Each row comes from the steps of one walk. Every step used is in the known rows, and no mark comes twice. Write the walk behind each row, first mark first.
Known rows
f/d/g/p/c: .37	-.87	.05	.02	.29	.08	.07	-.09	-.38	.05	-.18	.08	-.38	-.05	-.08	-.69	-.11	.24	-.14	.04	-.27	.27	-.06	-.08	.42	-.16	-.02	.18	-.15	-.03	-.16	-.16
x/v/f: .21	-.22	.16	.13	-.30	.25	.09	-.24	.06	-.13	.03	-.21	.18	-.21	.01	-.49	.41	.18	-.02	.05	-.24	.15	.22	.01	.25	-.14	.02	.33	-.06	-.36	.16	-.29
v/f/e/c/p: .22	-.34	.23	.21	-.04	.11	.05	-.70	.17	-.53	.24	-.06	.06	-.17	.00	-.46	.53	-.15	.04	-.21	.36	-.17	-.18	-.08	.16	.06	.24	.08	-.18	-.32	-.18	-.05
e/f/d/g: .04	-.57	.32	-.11	.07	.22	.29	-.07	-.10	.25	.03	-.02	-.06	.08	-.07	-.59	.06	.16	-.09	-.13	-.18	-.04	-.11	.12	.34	-.16	.06	.15	.02	-.17	-.04	-.18
f/d/g/p/x/v: .32	-.63	-.01	-.16	.09	.07	-.05	-.07	-.21	-.17	.06	.10	-.04	-.04	.00	-.82	.00	.15	.00	.04	-.40	.36	.10	-.23	.20	-.35	-.05	-.13	-.12	-.09	-.14	-.43
d/g/p/c/e/f/y: .00	-.53	.10	.03	.10	-.02	.04	-.39	-.11	-.12	.11	-.25	-.64	.00	-.30	-.54	.11	-.29	-.17	-.24	.06	.11	-.05	.14	.50	.08	.20	.02	-.37	.16	-.13	-.22
y/f/d: .25	-.58	.29	.03	-.10	-.03	.45	.06	.08	.08	-.12	.17	.06	-.03	-.26	-.55	.13	.19	.11	.11	-.20	.04	-.06	.12	.33	-.20	.02	.29	-.07	-.06	.04	-.27
d/g/p/x/v/f/e: .29	-.34	-.03	.10	.09	.07	-.15	-.39	-.21	-.16	.19	-.02	.01	-.21	-.09	-.62	.26	-.14	.10	.04	-.12	.38	.21	-.24	.25	-.19	.02	.04	-.19	-.12	-.16	-.07
c/p/g: .33	-.53	.18	.14	.13	.26	.13	-.44	-.06	-.21	-.13	-.11	-.15	-.11	-.03	-.62	.24	.30	.16	-.25	.13	.03	-.19	.00	.28	.01	.12	.28	.02	-.33	-.19	-.45
y/f/v: .37	-.36	.12	.19	.12	-.06	.24	-.02	.21	-.06	-.05	-.14	-.21	-.06	-.11	-.37	.16	.01	.30	.02	-.10	.15	.08	-.07	.17	-.09	.07	.18	-.14	.07	-.16	-.31
p/c/e/f/q: -.01	-.57	.47	-.02	.10	-.10	.04	-.22	.12	.01	-.18	-.29	-.35	.17	-.15	-.22	.41	-.35	.00	.03	.23	.01	-.23	-.07	.39	-.14	.27	.10	.03	-.16	-.24	-.19
y/f/e: .27	-.37	.12	.22	-.01	-.06	.29	-.17	.06	-.09	-.11	.03	-.05	-.05	-.29	-.47	.17	-.13	.28	.15	-.08	.10	-.05	-.01	.30	-.17	.13	.30	-.03	.14	-.06	-.10
p/g/d: .21	-.39	.19	.12	.11	.20	.22	-.18	-.30	-.17	-.25	-.14	-.14	.01	-.11	-.71	.16	.48	-.04	-.15	-.30	.13	-.01	.11	.37	-.17	.12	.43	.14	-.17	-.14	-.50
p/c/e/f/d/g: .00	-.78	.36	-.23	.15	.09	.20	-.15	-.05	.24	.05	-.17	-.34	.19	-.26	-.57	.14	.03	-.02	-.13	.14	.04	-.20	.16	.47	-.14	.19	.12	-.04	-.16	-.11	-.06
d/g/p/c: .38	-.72	-.02	.13	.18	.17	-.01	-.22	-.42	-.01	-.17	-.03	-.45	-.07	-.05	-.67	-.11	.19	-.09	.04	-.34	.36	.07	-.11	.35	-.16	-.03	.21	-.12	.00	-.15	-.14
x/v/f/e/c: .18	-.13	.14	.11	-.04	.07	.06	-.53	.20	-.44	.03	-.10	.06	-.15	-.03	-.42	.51	-.22	.05	.00	.15	.01	-.14	-.04	.21	-.21	.23	.15	-.08	-.24	.03	-.12
x/v/f/e: .24	-.24	.10	.20	-.07	.09	.04	-.28	.09	-.23	.01	-.18	.16	-.16	-.09	-.43	.45	-.09	.08	.09	.00	.06	.04	-.09	.31	-.14	.13	.30	-.05	-.17	.04	-.19
y/f: .26	-.37	.20	.17	-.25	.10	.37	-.12	.05	.04	-.10	.02	-.04	-.08	-.22	-.52	.11	.13	.20	.10	-.31	.18	.13	.09	.26	-.19	.00	.34	-.05	-.02	.06	-.21
e/c: .18	-.33	.23	.08	-.13	.15	.15	-.40	.11	-.40	-.18	-.06	-.14	.05	-.01	-.49	.27	.09	-.11	-.05	-.09	-.03	-.18	.06	.17	-.21	.17	.16	.09	-.11	-.04	-.27
c/e/f: -.11	-.32	.47	.15	-.30	.01	.19	-.36	.26	-.21	.09	-.38	-.24	.05	-.30	-.44	.51	-.21	-.14	-.06	.17	-.16	-.09	.11	.42	-.05	.20	.16	-.03	-.13	-.03	-.19
y/f/d/g/p/x: .34	-.67	.11	-.07	.07	.00	.13	-.14	-.27	.09	.07	.29	-.13	-.06	-.21	-.76	-.09	.13	.10	.01	-.33	.44	.18	-.11	.25	-.26	-.10	-.05	-.22	.01	-.22	-.16
v/f/e/c: .19	-.23	.23	.17	-.02	.07	.08	-.58	.14	-.39	-.03	-.05	.00	-.11	-.10	-.36	.50	-.17	-.02	-.04	.23	-.04	-.17	.03	.26	-.11	.23	.22	-.04	-.17	-.06	.01
g/p/c: .41	-.65	.05	.27	.06	.02	.00	-.23	-.26	-.25	-.27	-.09	-.34	-.12	-.08	-.58	.05	.09	-.17	.10	-.25	.21	.04	-.14	.42	-.14	.02	.23	-.17	-.01	-.11	-.25
d/g/p: .29	-.50	.04	.21	-.03	.21	.09	-.23	-.31	-.10	-.03	.06	-.35	-.15	-.06	-.68	.00	.20	-.19	.07	-.46	.30	.11	-.13	.21	-.11	-.10	.21	-.09	.04	-.15	-.23
v/f: .22	-.32	.27	.21	-.29	.24	.12	-.30	.01	-.06	-.04	-.16	.11	-.16	-.09	-.41	.40	.25	-.14	-.02	-.13	.08	.19	.09	.32	-.01	.02	.43	-.01	-.28	.05	-.13
q/f/d/g/p/x: .29	-.68	.15	-.11	.13	.08	-.22	-.19	-.29	-.07	.00	.26	-.07	.04	-.08	-.68	-.02	.32	-.28	-.03	-.38	.28	.21	-.23	.29	-.15	-.06	-.02	-.04	.05	-.31	-.28
q/f/d/g: .17	-.65	.24	-.18	.10	.28	.04	.00	-.16	.21	-.08	.18	-.02	.18	-.04	-.54	-.01	.53	-.22	-.03	-.38	.07	.00	.01	.29	-.11	.05	.31	.22	-.01	-.12	-.29
p/x/v/f/d/g: .22	-.60	.14	-.31	.03	.26	.03	-.09	-.15	.22	.13	.03	.18	.03	-.02	-.67	.12	.35	.08	-.10	-.21	.31	.14	.02	.24	-.25	.01	.08	-.01	-.32	-.05	-.20

Write each row's walk
.35	-.70	.04	.00	.18	.13	.02	-.18	-.34	.09	.00	.02	-.19	-.23	-.01	-.68	.05	.19	-.08	.06	-.26	.36	.12	-.09	.40	-.19	-.06	.18	-.30	-.26	.00	-.15 -> x/v/f/d/g/p/c
.31	-.64	.17	-.04	.05	.10	-.05	-.26	-.27	.02	.10	.16	-.01	-.13	-.11	-.69	.11	.21	-.14	-.07	-.21	.36	.23	-.11	.29	-.14	-.10	.02	-.21	-.18	-.22	-.10 -> v/f/d/g/p/x
-.01	-.55	.32	.11	-.02	.01	.06	-.44	-.08	-.05	.12	-.29	-.57	-.04	-.29	-.57	.25	-.25	-.14	-.06	.09	.14	-.02	.01	.48	-.07	.13	.06	-.23	-.10	-.13	-.02 -> d/g/p/c/e/f
-.02	-.47	.21	.00	.01	-.05	.06	-.32	.14	-.20	-.01	-.39	-.42	.13	-.32	-.40	.25	-.26	-.11	-.26	.21	-.09	-.13	.25	.53	.06	.32	.12	-.21	.11	-.06	-.30 -> p/c/e/f/y
.28	-.67	.13	.10	.09	.11	.18	-.09	-.28	-.05	-.04	.19	-.27	-.12	-.09	-.70	.01	.24	-.24	.07	-.38	.21	-.03	-.08	.29	-.12	-.10	.16	-.12	.01	-.15	-.26 -> f/d/g/p
.19	-.58	.33	-.02	-.03	.08	.02	.00	.04	-.10	-.21	.13	.12	.12	-.08	-.43	.20	.41	-.37	.06	-.25	-.14	-.03	-.04	.39	-.08	.09	.34	.17	-.02	-.07	-.42 -> q/f/d
-.08	-.30	.26	.06	-.18	-.03	.16	-.32	.24	-.28	.07	-.35	-.32	.09	-.32	-.39	.36	-.25	-.18	-.24	.15	-.17	-.11	.24	.43	.09	.28	.11	-.17	.13	-.04	-.39 -> c/e/f/y
.17	-.84	.27	-.06	.15	-.05	-.11	-.24	-.14	-.07	-.02	.02	-.55	.09	-.31	-.59	.18	.16	-.29	.09	.01	.20	-.07	-.07	.49	-.01	.12	.21	-.06	.07	-.24	-.16 -> q/f/d/g/p/c/e
.21	-.25	-.01	-.12	-.10	.17	-.13	-.57	.14	-.49	.30	-.12	.15	-.11	.06	-.55	.33	-.05	.07	-.41	.09	.06	.11	.04	.15	.00	.21	-.12	-.34	-.25	-.07	-.44 -> e/c/p/x/v/f/y
.22	-.71	.17	-.16	.11	.25	.24	.04	-.17	.18	-.10	.08	-.10	.16	-.08	-.62	-.02	.41	-.04	-.05	-.29	.11	-.13	.09	.25	-.17	.03	.25	.14	-.06	-.09	-.23 -> f/d/g
.20	-.90	.21	-.02	.14	-.09	.08	-.21	-.13	-.08	-.04	-.06	-.60	.07	-.35	-.67	.16	.05	-.12	.07	.08	.25	-.19	.00	.45	-.06	.12	.15	-.13	.01	-.22	-.11 -> f/d/g/p/c/e
.33	-.61	.12	.01	-.10	.14	-.09	-.32	-.01	-.35	.10	-.13	.12	.10	.00	-.66	.18	.19	.09	-.23	-.03	.06	.06	-.14	.13	-.08	.09	-.07	-.01	-.18	-.30	-.34 -> c/p/x
.19	-.19	.16	.11	.19	.17	.08	-.62	-.12	-.48	.19	-.12	.04	-.25	.03	-.71	.48	.11	.17	-.30	.18	.00	-.09	-.04	.26	-.10	.25	.17	-.15	-.48	-.17	-.36 -> x/v/f/e/c/p/g/d
.29	-.44	.24	.08	.16	.24	.13	-.65	.02	-.40	-.10	-.04	-.21	-.12	.01	-.62	.32	.16	.16	-.33	.28	.00	-.33	.04	.21	-.05	.21	.15	-.02	-.38	-.18	-.39 -> e/c/p/g
.27	-.56	.05	-.19	.08	.09	-.23	-.11	-.22	-.14	.06	.19	.02	-.01	.03	-.74	.01	.27	-.16	.05	-.48	.30	.22	-.31	.23	-.30	-.04	-.09	-.07	-.04	-.15	-.48 -> q/f/d/g/p/x/v
.21	-.32	.15	.12	.08	.00	.12	-.45	.13	-.51	-.16	-.03	-.13	.05	-.10	-.43	.34	-.17	.01	-.01	.14	-.08	-.33	-.02	.22	-.21	.26	.14	.08	.03	-.13	-.16 -> f/e/c
.23	-.41	.14	.17	.04	.07	.07	-.58	.17	-.63	.11	-.04	-.05	-.03	.00	-.53	.38	-.16	.07	-.18	.28	-.21	-.33	-.14	.11	-.02	.26	.01	-.06	-.13	-.23	-.20 -> f/e/c/p
.21	-.75	.14	.08	.04	.02	.01	-.32	-.16	-.14	-.02	-.18	-.68	.05	-.31	-.64	.15	.02	-.08	.06	.00	.33	-.07	-.01	.39	-.06	.11	.19	-.09	.05	-.22	-.09 -> d/g/p/c/e
.26	-.43	.12	-.09	.09	.13	-.17	-.22	-.22	.08	.03	.07	-.03	-.14	.14	-.46	.24	-.02	.06	.09	-.32	.52	.24	-.31	.09	-.25	-.05	.00	-.11	-.29	-.25	-.24 -> d/g/p/x/v/f/q
.04	-.52	.22	-.17	-.01	-.08	-.02	-.25	.01	-.18	.27	-.09	-.19	-.02	-.20	-.77	.26	-.19	-.05	-.04	-.06	.23	.04	-.16	.31	-.29	.05	-.25	-.25	-.16	-.13	-.33 -> c/e/f/d/g/p/x/v
.22	-.75	.18	.06	.24	.05	.10	-.18	-.32	.11	-.06	.00	-.34	-.10	-.08	-.64	-.04	.01	-.17	-.04	-.17	.14	-.02	-.06	.49	-.17	.00	.08	-.27	-.13	-.11	-.11 -> e/f/d/g/p/c
.17	-.28	.27	.22	.14	-.02	.08	-.13	.25	-.20	-.01	-.38	-.18	-.03	.02	-.30	.31	-.17	-.02	-.14	.06	-.15	-.01	-.12	.28	-.04	.14	.05	-.10	-.05	-.16	-.35 -> e/f/v
.21	-.31	.19	.14	.23	.05	.31	-.54	-.14	-.36	.08	.05	-.12	-.16	-.14	-.75	.27	.06	.32	-.26	.11	.02	-.16	.03	.25	-.12	.25	.17	-.16	-.22	-.24	-.29 -> y/f/e/c/p/g/d
.21	-.31	.07	.11	-.15	.18	.09	-.25	.00	-.14	-.03	-.15	-.01	-.10	-.12	-.37	.26	.15	-.16	-.20	-.13	.05	.14	.23	.36	.11	.12	.36	-.15	-.02	.03	-.33 -> v/f/y
.22	-.66	.19	-.15	.03	.19	.42	.05	-.13	.37	-.01	.20	-.09	.05	-.19	-.64	-.09	.33	.19	.02	-.32	.23	-.01	.15	.26	-.21	-.02	.27	.00	-.05	-.02	-.15 -> y/f/d/g
.25	-.50	.11	.07	-.01	.18	.14	-.17	-.22	-.01	.13	.13	-.09	-.31	-.02	-.70	.17	.20	-.18	.10	-.36	.29	.14	-.12	.27	-.14	-.14	.17	-.26	-.23	.00	-.24 -> x/v/f/d/g/p
.30	-.49	.21	.02	-.08	-.02	.01	-.16	-.01	-.22	.08	.07	.21	-.25	-.07	-.63	.34	.10	-.15	.05	-.15	.20	.18	-.15	.34	-.20	-.06	.05	-.28	-.32	-.01	-.32 -> g/p/x/v/f/d
.11	-.56	.25	.13	.07	.09	.22	-.19	-.22	.01	.06	.10	-.24	-.18	-.10	-.66	.09	.03	-.28	-.01	-.28	.06	.00	-.09	.36	-.12	-.08	.07	-.24	-.08	-.09	-.21 -> e/f/d/g/p
.16	-.31	.23	.10	.29	.12	-.03	-.59	-.18	-.51	.02	.02	-.07	-.02	.00	-.65	.34	.24	-.06	-.30	.09	-.14	-.14	-.10	.30	-.02	.30	.21	.05	-.19	-.32	-.41 -> q/f/e/c/p/g/d
